Each row was made from one path, in order. Every step used is in the known rows, and no mark comes twice. Write each row's path.
Known rows:
b, f: [ -5   0  19  -8  15 -12  10  -3  12   3  23 -16 -15  -4   2   0   1  18
 -16   5 -18  -2  -2  -8   7  -2  10   2  13  -9   2  16  11 -10  -1  -4
  -6  -9   6  11  12 -50  -7   5   7 -11  -2   4  -4  24 -11  -3  11  -1
 -22  -1   3]
s, k, y, b: [-37 -28  25   8 -19  31  -3  16   7   3  -3 -17  28  15  -3   0 -30   1
 -20  -4  10 -10 -22 -15  33  -9   2   4   0   9  27  45  18  25   5 -39
   7  18  -7 -32  17   0   5 -39  11  21  -3  -4 -16  15 -17  24  -2 -11
 -25 -15 -15]
r, b, s: [ 21   8   0 -13  12  -6   2  18  -2  -9  18 -19 -15 -17  -6  -3  11   1
  22 -15 -31  -3  17  12  -5  26  12  22  -7  17 -25  20  13  19   7   1
 -23   4 -11  22   0 -24  18 -13 -12  -2  -4 -11  27  38 -10   6  -6  25
 -19  17  13]
y, b, s, k: [-12 -20  38   6 -17  26   5  23  -9 -15  28 -10   6  26   3   4 -23   9
  -4 -14 -30   1  23   8  20   5  -1   6   1  -2   1  35   2  36   1 -25
 -13  11 -16  -9  -1 -14   5 -40   7 -13   2   9  12  21 -38  22 -10  22
  -7  -5 -11]
s, k, r, b: [ -7  -3  11  10  -8   4   0  28  17   0  -9 -18   0  -5   3   4   3 -18
  15 -11  -2   9 -22 -17 -19  -8   0 -11   9  18  35  -7   2  43  11  -6
  -9   7 -14 -10 -10 -23   9  -6 -15  27  -7 -16  -5  -4  -3  11 -17   7
  -4  -6  -1]
b, r: [-10   5  10   8   1  -6  20  12  14  -7  14  -3 -12   1  13   6  -1 -12
  -6   8 -14  26  15   9  -4   5   2  -8   5   5  22  12   2   3   3  11
 -34  -7  -8  15   3 -17  -4  -5  21   5  10   4  10   0  -6   0   0  18
 -13 -16 -14]
y, b, r, q: [ -7  -4   1   5 -16 -11   6  -6  13  -8  25  17 -21  -3  23 -21 -32 -32
  -4  -3  -8  19  31  18  14   0  11   4   2  23  12  36  18 -13  -4   5
  -9 -13 -18  28  -1 -14 -14 -48  27  27  11   7  38  20 -19   9  -9  21
   2 -17  -9]
b, n: [  3  -6  -1  16  20   0  21  15  10   7  -5  -1  -1   5  -7  -5  -9   4
   1 -17   1 -10   3   4  30  -4   4   5  22  -7   6  -1  -1   0  10  -6
 -18  -5   3   0  -3 -35   2 -11   6  -2   4   8   2  -9   2  -4   8  19
  -4  15  -3]
k, f: [-20  -3 -11 -18   8  -1  -7   3  -5  -3  -2  -1  13  -5   6 -14  12  11
 -11 -20  -3 -21 -30 -11  -2  -2  14 -18  19   1  19   7  -8   1   2 -12
   4 -11   2 -19  19  -8  -5  -8  -9  -1  14 -12  13   5 -11   9  12 -12
  -7  -2  11]
y, k, r, q: [ -3  16  -3 -26  10  14  -8 -15  16  -9 -28  16  -1   0   5 -23   5 -38
  -1   2  14  -4   2   2  -7 -16   4  -2  -2  19  17  -4  21  -5   0  13
  28  -8  -5   1   8 -12 -15 -19  18  49  -5 -12  17   6 -15  -5   1  -8
  13   6 -18]
k, r, b: [  1   8   1   3  -1  -5  -1   7   5   0  -6  -7  -9 -17   3  -8   8 -16
  27 -22 -11   0 -22 -10 -13  -7   7  -2   8  22  16   3  11  19   4   9
   5  -9  -5   4   0 -35  15 -12 -10  31  -6 -25   9  17   7  -3 -19   8
 -10   7  17]
y, b: [-10 -11   2   5 -20  13  10  -6  -2   1  10   6  -6  10   8  -9 -29  -1
   1 -16 -18  -4   2   6  28  -6   4   6   4   0  -1  26  -7   1  -5  -1
   0  -2   6 -13  10 -11  12 -27   2  -1 -13   4  -3  20 -13  14 -11  10
   0  -3  14]
s, k: [ -8 -19  19  12  -4   6   7  26   7  -4  -7  -5  16  18  -4   6   1  -7
  -9  13   9   9   5  -8  -7  -2  -9  -6   7  -2  17  -3  -6  28   5 -15
 -10  17  -2 -17 -11  -3  -1  -1  -2  -3   9   1  -9 -19 -13  15  12 -11
  18 -12  -3]
n, b, f: [ -1   7  27  -7   3   9  15  -3   9  26  16 -13  -8  10  12   8 -16  -4
 -12  -5  12   2   8   9   7 -10   7   3  13 -25  -9  21   4 -24   7   9
 -19 -16   6   6  28 -55   2  -4  20  -6  -3  16 -30  48  -4   8 -15  -8
 -52   3   4]
y, k, f: [-19  -7  -6 -28  21  15   8   4  -6   2   0   8  15   2   7 -12  -1   6
 -14 -20 -15 -28 -20 -17 -14   2   6  -3  17  -5   8   7  -4   2   8  -2
  -2   3  11 -27  28 -10 -10 -11   5   5  -6 -24  11  19 -26  12  25 -22
 -18   2  -6]
y, k: [-10   0   3 -13  13  11   6  -4  -3  -6  -3  10   4   4  -5   1  -1  -9
  -5   2  -5  -8  11 -11  -9   4  -7   8  -9 -10  -8   0  -6   6   0  10
  -7   8  -1 -14   6  -3  -3  -3   1   4 -17 -13  -1   5 -16   9  12  -7
  -6   5 -14]
n, b, s, k, y: [-12  -8  37 -23  10  38   8  17   2   8  -1 -38  36  23   0  24 -11   2
   0 -15  37  -2   0  -3   4   6  -3   7  -5  -6   8  14  17  27  19 -23
 -16   2  -9 -23  24 -23 -26 -24  20  17   9   5 -17  34  -1  11 -14   8
 -70   2 -31]
n, b: [  1  -4  11  -5  -5  12   5  -3 -10  24   0   6   5  19  11  11 -21  -9
   3 -13  15  -1  13  14  -2  -5  -1  10  -4 -14  -6  15  -7 -11   6   4
  -8 -12  -1   0  14 -19  -1  -6  12  -1  -4  11  -5  22   3   4 -24   1
 -29   4  -4]
n, b, r: [ -6   5  15   0   4  11  21   9  12  18  15  -3   7   9  23  14 -28 -19
   7  -7  10  22  21   9 -12  -1  -2   8   0 -14   7  10  -5 -21   6  12
 -44 -19 -10  11  12 -38  -4 -13  19  16  16   7  -8  31   7   4 -20  10
 -33 -13 -17]
s, k, r: [-13  -7  29   1 -18  25  -4  21  16  -6 -23   7   8   9   4   5   5  -8
  -6  -3  -4   1 -19 -11  -7 -18 -12 -20  16   6  49 -10   0  19   7 -11
  -1  12  -3 -17  -5 -19  -1   0  11  21  13  -4 -16 -16 -14   6 -11   2
   3 -12 -20]
b, r, q: [ 11   9 -10   3   1 -24   1  -2  21 -15  12  15 -15 -15  14 -27  -6 -35
  -2  15   2  28  27  17 -11   5  11  -5   7  14  10  -1  17 -10  -1  11
  -2  -5  -9  33 -14 -13 -20 -20  14  23  21   5  37   9  -7  -9  -9  11
  16  -3  -8]
b, n, k, f: [ -5  -7 -11 -14  22   4  11   3   7  25   4 -11  24  32  -8 -15 -14  -1
 -23 -38  -5 -51 -33   0  10  -3  13 -11  37 -26  49 -19 -10   3  37 -17
 -25   0  16 -10  12 -41 -24 -18   5   5  19   1  43  -5 -15   8  32  16
 -14   4   4]
r, q: [ 14  -3 -16  -6  -9 -13 -20  -8  11  -6  -6   7  -3   3   4 -24   3 -20
   2   7  13   9   7  12  -7  -5  10  -6   2  16  -8  -5  17 -11  -4  -3
  24  -4  -2  17  -5   9 -14  -9  -5  20  -4   2  29  -1 -10  -2   0   1
  16  16   6]

Write each row's path:
[  0  -4  37  -5 -11  42  -7  32  11 -13  -7 -17  18   4   4   5  12   6
   6 -16  -8  -5  -2  -6  -7  -5  -3 -11   7   8  40   1   5  31  12 -19
  -5  15 -16  -8  -4 -32  -6 -11  13  11  11   9   2 -11 -23   5 -17  25
 -10  -8 -27] -> b, s, k, r
[-23 -34  25  21   1  33  20  29  15   0   3 -26  30  20  -8   3 -42   4
 -20 -23  -1 -19 -16  -8  58  -5   7  13  21   3  34  44  11  21  15 -45
   0  19  -3 -31  15 -46   8 -48  14  10  -1  -5 -11   4 -11  17   3  17
 -22  -8 -19] -> s, k, y, b, n
[  2  16   7 -13  12  19 -11  -5  17  18 -13  -8  14  26  -2   6   2 -22
  -1  -9   4 -27 -24  10 -13 -22  -1 -10   7  -2  57 -35  -9   9  23   3
  -2  -6  13 -17   8 -28 -28  -1   8  29  10   0  19  -4  -1  -5  -4  17
  -3 -15 -20] -> n, k, r
[-13 -15  26  -3  -8  11  21  -1   1  -1  29 -11 -20   6  10   0 -35  14
 -16  -3 -24   5   2  -2  33  -6   7  -4   2 -13  -2  46   8 -10  -1  -3
 -11 -12   4   7  22 -55  10 -24  22 -11  -9   3  -3  41 -21  13  -5 -11
 -18  -9  20] -> y, b, f
[  1 -12  -7   2  31   9   7   4  23  27  -2 -34  35  23 -23   2 -15 -13
 -17 -23  14 -49 -22  -2  31  -3  16  14  21 -14  35  -9   5   8  38 -26
   0  11  18 -13   3 -28 -34 -14  17  22  17   9   4  -5   6 -10  17  15
 -23   3 -29] -> b, n, k, y
[  1  -3 -15 -11  19  -6  -9 -15  12  22   8 -32  35  22 -20   6  -1 -22
 -13  -1  14 -42 -29  -2   1  -3  10  13   1 -12  34  -3   7  16  28 -21
   7   5   7 -18  11  -3 -35  -6   3  25   3   4  -2  13   6   3   6 -10
 -20  -6 -25] -> n, k, y
[-24 -14  14   2   5  11  12   0  16  15  29 -18  18  23  -4  -2 -40 -22
 -23  -1  -8 -20  -8  11  19   2  12  16   5  -5  41  30  10  13  30 -19
 -22 -13  -4   0  27 -34 -39 -33  29  36  11   9  35  28 -15  13  -6  14
 -32 -37 -33] -> n, k, y, b, r
[ -3 -10  31 -13 -31  34 -12  10  16 -17  -2   7   0  13  13 -15 -14 -15
   3 -16 -15   1   8  25  14 -19   8 -11   7  23  31  19  24  32   1 -21
  10   2 -23   0  -4 -27 -16 -52  21  33  12  12  32   7 -35  12 -21  36
   2  -1 -15] -> y, b, s, k, r, q
[-29 -18   5  -4  -6   7   1  28   9  -3  -7 -14  21  16   9  -7  12  13
 -23  -8  -4  -9 -33 -23  -9  -3   2 -22  17  -4  36   3  -7  19  10 -28
  -2  13   3 -20   6  -4  -7 -14  -3   1  13 -10   2 -14 -23  22  26 -20
  -5  -5   1] -> s, k, f
[-36 -27  29  11 -12  21  24  32  23  -8  22 -17  13   7  13   5 -36  -6
 -24   4   9   4  -4  -8  32  -2   6   3   5   9  42  43  18  19  13 -26
 -32  12 -18 -13  19 -24 -18 -50  25  24   7  -4   0  13 -22  23  -2   6
 -18 -36 -31] -> s, k, y, b, r
[-41 -27  32   4   4  23  15  13  20   5  11 -36   7  15  -5   4 -31  12
 -34   9   3  -8 -29 -17  42 -12  16  -3  22  -3  28  63  24  17  19 -35
   1   6  -7 -24  28 -40 -14 -29  29   8   0  -6 -23  27 -26  22   0 -20
 -32 -20  -7] -> s, k, y, b, f
[ -7   9  10 -14  22  14   5  -6  -3  -4 -12  -3 -18 -14  -1  -8  11 -26
  24 -24 -14  -6  -8 -23  -7   0   4   9 -16  17  14  14   4  23   7   1
  -1   8   5  -1   9 -45  10  -9   0  32 -21 -28   7  22  -9  -1   0   4
 -13  -4   1] -> y, k, r, b
[ 22  -6  -4  14  24 -24  13  14  10   0   4  -9  -8  -7  -7  -6  -5  -3
  23 -35 -14 -10   4  -1  19   9  21  11  14  14  -9   9  -4  14  13   0
 -25   8  -1  15 -15 -37  19 -17 -16  -1 -11 -19  21  15  17  -4   7  25
 -15  21  15] -> r, b, n
[-12 -23   7  11  -8  12  18   4   3   0  12   6   0  16   3 -16 -44   7
   0 -32 -18 -13   4  10  55  -9  12   6  14   2   5  29 -12  -1   8  -8
 -18  -3   1  -3   8 -45  15 -32   8  -2 -12   6  10  13 -12   8  -5  25
 -14   7   3] -> y, b, n
[-37 -19  10   3 -14   2   6  13  32 -15  18 -13  12   4   3  -7 -34 -35
 -23   9  23  14   2   5  18  -3  15  -1   6  30  40  43  28  15  11 -27
  -6   6 -17   1   0 -22 -30 -59  29  42  14  -4  17  12 -22  17  -8   5
   0 -27 -22] -> s, k, y, b, r, q
[ -6 -15  -1  11   5  15  21   0   8  14  15   1   3  39  -6  -6 -43 -14
 -13 -32 -17 -33  -2  19  41 -11   5  16  28 -23  27   2 -12  10  27 -22
 -18  -1  11  -6   6 -56  -6 -29  15   3   7   6  26  12 -14   7   8  31
  -3   2  -6] -> y, b, n, k
[  4  -7  34 -10  -1  21  13  25  -5   2   8  -9  18  30   6  20 -10  -4
  -3  -8   7   6  28  18 -11   4  -7   6  -5 -14 -13  14  -2  22  10  -6
 -22   0 -14  -2   7 -24  -9 -11  10 -14  16  14  -9  15 -15  19 -23  15
 -41   0 -22] -> n, b, s, k
[-16 -14  -8  -8   4  10  11   1   2  24  17  -5  19  44  -3 -24 -42  -7
 -21 -51 -36 -52 -30  11  35 -14  16  -3  33 -19  45  14 -21   1  31 -25
 -10  -7   6 -16  19 -54 -19 -39   7   4  12   2  39  22 -20  18  34  25
 -15  -7   7] -> y, b, n, k, f
[ -3  -6  13 -21   8  30  -5  -5 -12   7  21 -35  27  28 -10   1 -33 -13
 -10 -21 -13 -45 -14  16  20   3  11  19  -4  -6  28  28  16  25  31 -24
   4   4  -5 -16  24 -23 -35 -39  18  20   3   2  31  41  -9   8  -5  20
 -39  -9 -22] -> n, k, y, b, s
[  7   9  19 -18  22  24   3  16  -5 -10 -11  -8  -7 -17  -5 -10   8 -12
  27 -33 -30 -17  13  -4 -19  10   4  14   2  19   7   4  14  38  14  10
 -14   2 -13   6  15 -43   7 -19   7  21 -22 -26  33  33 -13  -1  -5  22
 -35   8 -15] -> y, k, r, b, s
[  4 -14   9  21   2   8  16  37  26   2 -15 -15   3  -1  -2  -1  -8 -12
   6 -28  -5 -11 -15 -19   5 -12  13  -8  23  18  33   2  -2  45  15 -18
 -24  10 -23  -8 -10 -52  16 -20 -10  17  -2 -16   1 -12  -4   2  -4  26
  -9  12  -1] -> s, k, r, b, n
[-15   5  10 -16   6  32   5   5  -2  -2 -26   5   0  -1   2  -5   2 -11
   0 -13  -6 -10  -5 -15  -5 -15 -10  -1   5   8  30  -3  -3  12   7  10
   1   1  -3 -15  25 -24 -14  -5  14  32  -9 -16   3  -4 -13  -2   1  -2
  -7  -4 -19] -> y, k, r
